Known rows, with every step that occurs:
zetofip-mafu-ribuvam-bemi-motuz: [ -4  -8  12   2  22  -8  -8   4   9   1  -6  13   6  14   9  -5 -18  16
  -7  -1 -10  -4 -11  16   3 -10]
bemi-zetofip-mafu-ribuvam-motuz: [ -1   5   8   4   3 -11 -16 -15   1   6 -24  10   4   8 -12   1 -20  15
   4   2 -20 -10 -11  -1   5  -7]
kunod-ribuvam-bemi: [  2  -6  12  -1  -2   5 -14  12   2  15  -1  -3  -2  19  11  13 -11   4
  -4   0  33   3  -4  11   5  11]
zetofip-bemi-mafu: [  2   1  -4   1   3   0  -8  -9 -13   3 -14   5   2  10 -15   6  -8   8
  -4  19 -18  -3 -14  16   4   6]
zetofip-bemi: [  5  -3 -12   1  -8  -2  -7  -6  -3  13 -14   7  -5  13  -7   8  -2  12
  -7   7  -9  -2 -16   5   1   6]
motuz-mafu: [  4  -7   2   3  -5  -2  -1   4   4   5  -1  -2   0  14  -9   0 -13  18
   8  -8   3  -2   3   7  -2  15]
kunod-ribuvam-zetofip-bemi: [  1  -2 -14  -3 -14   5 -19 -14   7  18 -24   6  -8  16  -4  17  -5   1
  -4 -24   2  -7 -39  11   9   4]
motuz-mafu-zetofip: [  5 -10 -12   3   0  -6   5   5   5  -4   0  -8   1  14  -8  -8 -20  17
   7 -14   6  -4   4  -5   2   8]
ribuvam-bemi-motuz: [  0 -14   0   0  12  -2  -7  10  -2   5 -13  -4   4  15   2   2 -10  14
 -13  21  -3  14  11   3  -1   0]
ribuvam-bemi-zetofip: [  1  -7   4   3   3  -3 -12   8   0  13 -11 -12  -2  11  -5   6  -7   9
  -4  31   1  10  13  -5  -3   2]
motuz-mafu-ribuvam: [  7   1   5   5   5  -4  -4   1   7   6 -11   8  -1  14   1  -7 -18  14
   2 -10   6 -14   0  14   5   6]
ribuvam-mafu-zetofip-bemi: [  3   1 -20   2 -13  -7   5 -17  -6   3 -24  12   5  11 -11   3 -11  10
  -9  -4  -8  -5 -16   6  11   3]
zetofip-mafu: [  0  -5   7   2 -13  -3  -6   1   2   5   0   1   0  12  -4   5 -10  24
   8 -11   2  -2 -26  11  -6  17]
bemi-mafu-zetofip: [  4   0  -7   3   4  -3  -2   1 -14  -9 -16 -15   4  10  -9  -5 -21  14
   1  14   8   3  -6   1   4  13]
bemi-motuz-mafu-zetofip: [  2 -16 -17   1  11 -10   4   9   1 -15  -6  -3   1  13 -14 -11 -24  17
   2  -8  -9   3   6  -5  -1  -2]
motuz-ribuvam-mafu: [  3   1   4   9 -21  -7  -2  -3   6  13 -37   8   3  12   4   1  -8  14
  -6  -3  10   2 -14   8   2  16]
mafu-ribuvam-bemi: [  6   1  10   5  13  -2  -9   4   5  17 -16   3   2  16  17  -2 -10  11
 -12  12  17  -3   6  10   9   2]
zetofip-mafu-ribuvam: [  3   3   9   4  -3  -5  -9  -3   6   7 -11  10   0  11   5  -2 -16  21
   3 -14   6 -13 -31  16   2   8]
ribuvam-motuz-mafu-zetofip-bemi: [ -1  -9 -20   1   8 -11   5 -19   5   3  -7   9   6  16 -15  -1 -16  10
   1 -18 -26  -9  19  -9  13 -10]
bemi-ribuvam-mafu: [  1   4   0  10 -15  -3  -1  -4  -6  13 -15  10   4   7  -6   2 -12  16
 -12  12  20   8 -12  15   9  16]
kunod-zetofip: [  6  -3   2  -3   1  15 -14  -2 -14   1  -8 -10  -6  11 -10   6 -12  15
  -4  -4  13   9 -16  -5 -10   9]

Rows:
[ -2  -7   1  10   7  -6  -1  -7   4  13   2   8   4  12 -11  -2 -17  16
  -2  -3   0   4  22   0  11   4]
bemi-ribuvam-motuz-mafu
[  1 -13 -25   9   8 -11   6   0  10   4  18  11  -7   9 -15  -7 -17   7
  -4  -6  -2  -4   0   0  10  -9]
motuz-mafu-zetofip-bemi-ribuvam
[  4   3  -5  -1 -20  -1  -5  -3  -7  -2 -22   3   4  14  -2   7 -23   7
  -1 -16  34  -3 -27   9  11  17]
kunod-ribuvam-mafu-zetofip
[  3  -7 -14   1  18  -8  -5  -4   4  -2 -15  25  -2  12 -12  -7 -17   7
  -9  -5 -32 -15  -7  15   6 -17]
zetofip-bemi-motuz-mafu-ribuvam
[  3 -12  -8   5  -2  -8  -9  12   5   4 -31   1  -7  12   2  -4 -11  15
 -11   8  -2  10 -14  -5  -6   2]
bemi-motuz-ribuvam
[  6  -6 -25   1  -4  -6  -1  -5  -2   4 -12   1  -5  12  -6   1  -8  10
  -8   3  -5  -2 -16  -4   4   0]
mafu-zetofip-bemi
[  0  -6   4   2   1  -5  -2  -9   2   8 -13   2   9  16  -9   1 -15  18
   4 -11  -9  -2  25  -1   7   8]
ribuvam-motuz-mafu
[ -2  -5   9   0  14   1  -8  11  -5  -5   1 -12   4  16   3   4 -25  -1
  -1   3  29   1  -1   9  12   5]
kunod-ribuvam-bemi-mafu-zetofip
[ -2   2  -9   1   3   1 -11 -23  -5   9 -30  -1   3  11 -15   8  -5   8
  -3  -1 -27  -3 -20  14   7   3]
ribuvam-zetofip-bemi-mafu
[  4 -12 -32  -2   6  -8  -3  -1  -6  -6 -18   4  -3  11 -13  -2 -13  10
 -13   9 -22   4 -16  -7   2 -10]
mafu-zetofip-bemi-motuz
[ -1  -4   3   2 -13  -7 -12   2   1   3  -2  -3  -4   6 -19   7 -12  19
  11   6  -8   0 -23   1 -10   8]
bemi-zetofip-mafu
[  3   5   7  -1 -24   4 -11  -3  -9   7 -25   9   4  13  -3  14 -17   8
  -2 -11  29  -2 -27  20   7  22]
kunod-ribuvam-mafu
[  1   1  -7   5   1  11  -7 -20 -12   8  -3  20  -4   4 -21   7 -12   5
 -17  -1   3   5 -24  10   5  -6]
kunod-zetofip-bemi-ribuvam-mafu
[  5   3 -10   3 -15  -6   4  -7  -8  -1 -29  -1   8  12  -4  -2 -17  17
  -6  -2  14   1  -9   3   7  15]
ribuvam-mafu-zetofip
[  2   0 -12   4   9  -5  -7 -21  18  16 -24  17  -2  14  -5  -2  -9   7
  -1 -30 -24 -22 -12  15  12 -10]
motuz-mafu-ribuvam-zetofip-bemi
[  1  -5 -28  -1  -1 -10   4 -13 -10  -8 -31  14   7   9 -16  -1 -16  10
 -15   2 -26   1 -16   4   9  -8]
ribuvam-mafu-zetofip-bemi-motuz
[  3  -5   5   3  23  -4 -10   8   0   5 -23   7   3  14  12  -6 -14  11
 -18  17  -1   3   5   8   6  -8]
mafu-ribuvam-bemi-motuz
[  0  -7 -19   6  -8  -6 -11 -15  21  24 -38   6  -9  14   3   6   3   7
  -7 -16 -15  -4 -25  -2   3  -3]
motuz-ribuvam-zetofip-bemi
[  0  -6   9  -1  -1   1 -21  14   1  11  -4  -7  -6  13  -4  14 -14  -2
  -1  17  22   5  -4   2   0   2]
kunod-ribuvam-bemi-zetofip
[ -2  -8 -21  -5  -2   2 -20 -10   3   8 -30  11  -7  14  -9  14  -9   1
 -10 -17 -14   0 -39   9   6  -7]
kunod-ribuvam-zetofip-bemi-motuz
[ -1  -5   8  -1  -3   0 -10  -5   3   8  -7   6   4  19  -8  10 -21   8
   7 -25  10  -6   7   5  10   9]
kunod-ribuvam-motuz-mafu
[  0 -15 -16  -1  10  -6  -2  -2   3  -2  -5  16  -1  12 -20   1 -12  11
  -3  -3 -35  -3  -3  10   0  -9]
zetofip-bemi-motuz-mafu
[ -4  -4   1   2 -14  -2 -10 -14  11  11 -16  -4   2  13  -3   6  -6  25
   8 -29  -6  -3 -32   7  -2  14]
ribuvam-zetofip-mafu
[  2  -4  11   6  20  -7  -7   6  12   8  -3   3  -1  12  -4  -5 -19   3
   2  11  -3  -9  22   7   5 -10]
motuz-mafu-ribuvam-bemi-zetofip
